Known rows, with every step that occurs
linug, sese: [-1.001  0.068 -0.232  0.422  0.143  0.282  0.363  0.594  0.154  1.277
 -0.644  0.345  0.596 -0.145 -0.272 -0.402 -0.295  0.240 -0.217  0.022
  0.555 -0.110 -1.712 -0.128  0.847]
favos, remos, fevut, sese: [-1.876 -1.254 -0.608  0.108 -0.415 -1.254 -0.581 -1.728  0.587  0.940
  0.193 -0.597 -0.087 -0.621  0.347 -0.464  1.433  1.866 -1.334 -0.784
 -1.692 -0.557  0.608 -0.211  0.055]
sese, favos, kemaf, fevut, gafe, notu: [ 0.598  1.103  2.436 -0.254  0.982 -5.784  0.160  0.219  0.302 -0.087
 -0.043 -1.872 -1.332 -1.349  3.455  0.267 -2.863  1.784  0.615 -1.728
 -3.259  0.408  2.393  2.466  0.284]
kemaf, fevut, gafe, notu, sese: [-1.090  0.733  1.932  0.107 -0.501 -2.605  0.344  0.741 -0.081  0.466
 -0.388 -0.846  0.598  0.279  1.301 -0.896  0.455  0.108  0.163  0.914
 -1.396  0.143  0.204  1.488  0.506]
linug, sese, notu: [-1.245 -0.064 -1.756  0.360 -0.387  0.134  0.411  1.156  0.243  1.466
 -0.592 -0.071  0.401 -0.704  0.141 -0.092 -1.304  0.225 -0.187  0.271
  1.145  0.369  0.255 -0.479  0.691]
kemaf, fevut: [ 0.346  0.350  0.891 -0.189  0.384 -0.809  0.230  0.437  0.248  0.268
  0.464 -0.742 -1.026  0.643  1.553  0.694 -0.182  0.914  0.416  1.048
 -0.773 -0.293  0.932  0.884  0.783]
remos, fevut, gafe, notu, sese, favos, kemaf: [-0.902  0.253  1.190 -0.186 -0.469 -4.920 -0.215 -0.401  0.603  0.405
 -0.358 -0.478  1.073 -2.169  2.198 -1.214 -1.794  0.518 -0.244 -4.738
 -2.672  0.015 -0.085  1.342 -0.837]
favos, sese, notu, gafe: [-1.780  0.031 -2.554  0.312  0.576 -0.882 -0.411  0.839  0.525  1.720
 -0.453 -0.433  1.318 -0.826  0.930 -0.074 -1.018 -1.522  0.587  0.110
 -0.186  0.025  1.499  0.109 -0.309]
geropev, remos, favos: [-0.840 -0.450  0.566  0.793  1.243 -0.938 -1.067 -1.037 -0.371  0.292
 -0.244 -0.537  0.595  0.023  1.278 -2.122  0.028  1.210 -0.268 -2.903
 -2.148  0.268 -1.222  1.445 -0.101]
geropev, remos, fevut: [ 0.337 -0.784 -0.332 -0.226 -1.409 -0.539 -1.298 -0.904  0.798 -0.039
 -0.145 -0.506  1.114 -0.590  1.053 -0.634  1.860  1.290  0.003 -2.527
 -0.963 -0.195 -0.797  0.923 -0.625]
sese, notu: [-0.158 -0.213 -1.341 -0.029 -0.522 -0.129 -0.036  0.597  0.051  0.247
  0.072 -0.260 -0.136 -0.574  0.405  0.334 -1.083  0.048 -0.045  0.286
  0.521  0.591  1.993 -0.397 -0.167]
notu, gafe: [-0.489  0.407 -0.058  0.292  0.512 -0.409 -0.407  0.175 -0.174  0.404
 -0.538  0.358  1.468  0.283 -0.459 -0.354  1.102 -0.862  0.703  1.006
  0.345  0.088  0.362 -0.140 -0.360]
tururig, favos, remos: [-1.244 -0.418 -0.882  0.110  0.521  0.147  0.641 -0.222  0.210 -0.577
 -0.548 -0.303 -0.133 -0.006  1.041 -0.743  0.321  1.525  0.689  0.769
 -1.015  0.107  0.943  0.570  0.447]
linug, sese, favos, remos, fevut: [-1.978 -0.798 -0.624  0.273  0.568 -1.346  0.368 -0.137  0.787  1.639
 -0.844 -0.098  0.816 -0.887  2.312 -0.747  0.360  2.556 -0.599 -3.440
 -0.586 -1.029 -0.290  0.074  0.931]
gafe, notu, sese: [-0.515  0.158  0.041  0.154 -1.408  0.260  0.688  0.161 -0.207  0.702
 -0.647  0.212  1.717 -0.194  0.259 -1.287 -0.160 -0.669 -0.143 -0.845
 -0.433  0.166 -1.084  0.051 -0.415]
remos, favos, kemaf, fevut: [-0.119  0.702  1.222  0.592  2.488 -2.796 -0.469 -0.734  0.606  1.092
  0.607 -0.824 -1.521 -0.564  2.823 -0.167 -3.289  1.522 -0.213 -1.327
 -3.407 -0.014  0.724  2.711  0.833]
geropev, remos: [-0.104 -0.453  0.030  0.073 -0.542 -0.239 -0.804 -0.371 -0.248 -0.463
 -0.182 -0.612  0.939  0.059  0.211 -1.075  0.551  1.304  0.356 -1.273
 -0.739  0.204 -0.951  0.851 -0.420]
tururig, fevut, gafe, notu, sese, favos: [-0.954  0.780  2.357 -0.269  0.778 -3.316  0.676  0.631 -0.653  0.347
 -0.518 -1.030  0.403 -0.113  1.216 -1.686 -1.130 -0.110  0.382 -0.739
 -0.015  0.311  1.285 -0.045 -0.018]
remos, favos: [-0.752 -0.007  0.374  0.710  1.650 -0.755 -0.309 -0.676 -0.060  0.787
 -0.064  0.100 -0.171 -0.081  1.021 -0.909 -0.658 -0.038 -0.785 -1.473
 -1.365  0.050 -0.326  0.456  0.433]
kemaf, fevut, gafe, notu, sese, favos: [-1.268  0.704  2.351  0.013  0.515 -4.195  0.739  1.162 -0.635  0.405
 -0.260 -1.113  0.227  0.211  2.054 -1.008 -0.433  0.699  0.468 -1.398
 -1.498 -0.183  0.717  1.161  0.401]
geropev, remos, fevut, gafe, notu, sese, linug: [-1.600 -0.578  1.021 -0.151 -1.926 -2.057 -1.079 -0.009 -0.289  0.347
 -0.919 -0.792  2.518 -1.330  0.712 -2.576  1.351 -0.132 -0.728 -3.615
 -0.726 -0.232 -0.419  1.168 -0.826]
sese, favos: [-0.193 -0.011  0.482 -0.146  1.003 -1.484  0.338  0.345 -0.382 -0.139
  0.140 -0.292 -0.352 -0.013  0.961 -0.278 -0.867  0.657  0.356 -2.198
 -0.207 -0.303  0.716 -0.350 -0.091]
remos, favos, kemaf: [-0.515  0.281  0.463  0.668  2.009 -1.848 -0.620 -1.328  0.226  0.870
  0.184 -0.150 -0.461 -1.224  1.442 -0.827 -3.192  0.542 -0.679 -2.653
 -2.781  0.298 -0.105  1.716  0.083]
notu, sese, favos, kemaf, fevut, gafe: [-1.844  0.751  2.359 -0.056  2.271 -5.147  0.393  0.875 -0.438  0.143
  0.622 -0.933 -0.465 -0.428  1.648 -0.786 -3.211  1.635  0.818 -2.346
 -2.479 -0.377  0.560  2.226  0.387]
tururig, favos, kemaf, fevut, sese, notu: [-0.199  0.288 -1.013 -0.114  0.546 -3.340  0.252  0.285  0.656  0.695
  1.260 -1.788 -2.763 -1.030  1.793 -0.086 -3.808  1.499  0.662  1.499
 -2.327  0.778  2.395  1.450  0.215]

Rows
[-1.765 -0.165 -1.323  0.481 -0.179 -1.645 -0.735  0.327 -0.498  1.018
  0.092 -0.417  0.651 -0.215 -1.119 -0.734  0.053 -0.805  0.091  1.682
  0.134  0.561  1.775 -1.005 -0.471] => fevut, sese, notu, gafe
[-0.374 -0.416  0.113 -0.286  0.558 -4.114 -0.582 -1.321  0.715  0.850
  1.093 -0.917 -1.121 -1.741  1.142 -0.456 -2.224  1.421 -0.732 -4.041
 -2.573 -0.401  0.382  0.268 -0.786] => remos, fevut, sese, favos, kemaf
[-0.097  0.443  1.303 -0.034 -0.647 -2.157 -0.241 -0.157  0.056 -0.203
 -0.903 -0.595  0.498 -0.695  0.556 -0.290  0.785 -0.605 -0.007  0.475
 -0.946  0.685  0.689  0.700 -0.143] => fevut, gafe, notu
[-0.112  0.390  0.978 -0.011  1.055 -3.126 -0.224 -0.653  0.311  0.702
  1.210 -1.393 -1.953 -0.449  0.578  0.249 -2.683  1.687 -0.121  0.439
 -2.706 -0.075  0.694  1.602  0.364] => favos, kemaf, fevut, sese
[-0.013  0.836  1.343 -0.095  0.387 -3.246  1.010  0.309 -0.102  0.939
  0.212 -1.103  0.111 -0.679  3.006 -0.893 -3.771  1.551  0.609 -3.058
 -2.698 -0.121  0.741  1.980 -0.062] => gafe, notu, sese, favos, kemaf, fevut
[ 0.609  0.677  1.280 -0.263  1.802 -3.370  0.337  0.250  0.159  0.266
  0.858 -1.271 -1.770 -0.621  2.801  0.437 -3.640  2.210  0.834 -2.175
 -2.320 -0.372  1.871  1.782  0.442] => sese, favos, kemaf, fevut
[-0.415  0.311  0.988 -0.092  1.242 -2.644 -0.192  0.027 -0.460  0.931
  1.281 -1.665 -2.301 -0.900  0.504 -0.217 -3.620  0.921 -0.508 -0.084
 -1.883 -0.626  1.847  1.410  0.233] => favos, kemaf, fevut, sese, linug
[ 0.602  0.860  2.043 -0.382 -0.063 -2.108  0.022 -0.015  0.301  0.009
 -0.669 -1.296 -0.429 -0.363  1.018 -0.177 -0.043 -0.365  0.103  2.015
 -0.044  0.798  2.091  0.420  0.395] => tururig, fevut, gafe, notu
[-0.847  0.785  2.060 -0.170 -0.102 -1.813  0.369  0.351 -0.236  0.424
 -0.631 -0.567  0.952  0.000  0.314 -1.265 -0.306 -0.652  0.129  1.328
  0.232  0.474  0.524  0.209  0.076] => tururig, fevut, gafe, notu, sese
[-1.692 -0.842 -0.147  0.118 -1.089 -1.450  0.649 -0.639  0.274  0.826
 -0.894 -0.357  1.977 -0.987  2.718 -1.505  0.549  1.890 -0.736 -4.199
 -1.597 -0.576  0.596  0.331 -0.266] => gafe, notu, sese, favos, remos, fevut
[ 0.772  0.722  0.862 -0.237  0.871 -2.074 -0.027 -0.021  0.788  0.200
  0.688 -0.873 -1.152 -0.584  1.941  0.799 -2.735  1.568  0.613  0.024
 -2.045 -0.001  1.154  2.132  0.458] => favos, kemaf, fevut
[-1.134  0.938  2.011 -0.064  0.187 -3.457  0.125  0.808 -0.489  0.441
 -0.093 -1.316 -0.023 -1.276  1.378 -1.146 -3.172  0.014 -0.056 -0.987
 -1.863 -0.190  1.693  2.626  0.195] => favos, kemaf, fevut, gafe, notu, sese, linug
[-0.993  0.079  0.094  0.363  0.970 -1.205  0.736  0.902 -0.356  1.386
 -0.502  0.007  0.117 -0.237  0.682 -0.680 -1.237  0.770  0.109 -2.187
  0.479 -0.539 -1.083 -0.344  0.648] => linug, sese, favos
[-0.719  1.035  2.459 -0.363  1.182 -4.439  0.599  0.100 -0.365  0.467
 -0.217 -1.296  0.040 -1.185  1.632 -1.625 -3.495  0.539  0.535 -1.946
 -1.317  0.527  1.333  1.303 -0.296] => tururig, fevut, gafe, notu, sese, favos, kemaf
[-2.026 -0.716  0.476  0.006 -0.049 -2.139 -0.962 -0.884  0.955 -0.155
 -0.647 -0.395  0.452 -0.933  1.262 -0.091  2.043  1.440 -0.756 -0.553
 -1.328 -0.330  1.296  0.927  0.441] => favos, remos, fevut, gafe
[-0.686  0.097  1.240 -0.060  1.479 -3.396  0.390  0.134 -0.479  0.726
  1.228 -1.518 -2.091  0.602  1.133 -0.275 -0.939  1.613  0.038 -0.777
 -1.663 -0.597  1.193  0.044  0.532] => kemaf, fevut, sese, favos
[-2.649  0.196  2.288  0.246  1.028 -3.916  0.790  0.632 -0.695  0.279
 -0.741 -1.317  0.679  0.115  2.731 -1.370 -0.329  2.444  0.276 -1.245
 -2.290 -0.312  1.788  1.770  0.822] => kemaf, fevut, gafe, notu, sese, favos, remos
[-1.348 -0.954 -1.620  0.214 -1.456 -2.157 -1.994 -0.547  0.496  1.282
 -0.030 -0.920  1.763 -0.941 -0.113 -1.452  1.758  0.684 -0.031 -0.880
 -0.787  0.433  0.937 -0.220 -1.119] => geropev, remos, fevut, sese, notu, gafe
[-0.955 -0.900 -0.799 -0.107 -0.530 -0.167 -0.477 -1.024  1.141  0.168
 -0.397 -0.111  0.649 -0.705  1.471  0.052  1.613  1.632 -0.661 -1.126
 -0.952 -0.487  1.007  0.348  0.158] => favos, remos, fevut
[-1.649  0.229 -1.822  0.682  0.129 -0.026 -0.145  1.553  0.145  1.713
 -1.124  0.504  1.838 -0.602 -0.253 -0.530 -0.267 -0.644  0.444  1.294
  1.495  0.430  0.503 -0.616  0.396] => linug, sese, notu, gafe
[-2.116 -1.436 -1.891  0.130 -1.041 -1.370 -0.614 -1.036  0.747  1.058
  0.203 -0.888 -0.106 -1.314  0.836 -0.280  0.425  1.939 -1.345 -0.545
 -1.111 -0.006  2.554 -0.441 -0.011] => favos, remos, fevut, sese, notu
[-1.967 -0.420 -2.168  0.718  1.889 -1.202 -0.318 -0.220  0.719  2.144
  0.006 -0.692 -0.326 -1.004  2.373 -0.611 -2.872 -0.840 -0.859 -2.350
 -1.960 -0.049  0.883  0.924  0.372] => remos, favos, sese, notu
[-1.118 -0.096  1.468  0.795  2.199 -4.043 -1.398 -1.738 -0.100  1.254
  0.944 -1.886 -1.246 -0.454  1.742 -1.868 -2.907  2.749 -0.357 -2.423
 -4.819  0.166 -0.665  2.902  0.277] => geropev, remos, favos, kemaf, fevut, sese
[-0.634 -0.786 -1.357 -0.197 -0.306 -0.290 -0.011 -0.821  1.366  0.004
 -0.445 -0.192  0.051 -0.723  2.096 -0.456  1.490  1.654  0.096 -0.478
 -1.125 -0.182  0.707  0.602  0.140] => tururig, favos, remos, fevut
[-1.191 -0.541  0.970 -0.101 -0.244 -3.869 -0.284 -0.928  0.595  0.085
 -1.098 -1.066  0.760 -1.560  3.058 -0.432  1.238  1.776 -0.489 -2.921
 -2.200 -0.096  2.290  0.735  0.012] => sese, favos, remos, fevut, gafe, notu
[-1.086  0.314 -0.511  0.077  0.671 -1.571 -0.552  0.360 -0.218  1.361
  0.249 -1.035 -0.249 -0.057 -0.613 -0.646 -0.505 -0.623  0.332  3.244
  0.903  0.769  3.226 -1.463 -0.256] => tururig, fevut, sese, notu, gafe
[-2.558 -0.896  0.409  0.310  1.331 -2.277  0.285 -0.812 -0.880  0.251
  0.259 -1.065 -0.661 -0.066  0.193 -1.164 -0.698  2.280 -0.482 -1.587
 -1.780 -0.531  0.996 -0.450  0.156] => fevut, sese, favos, remos
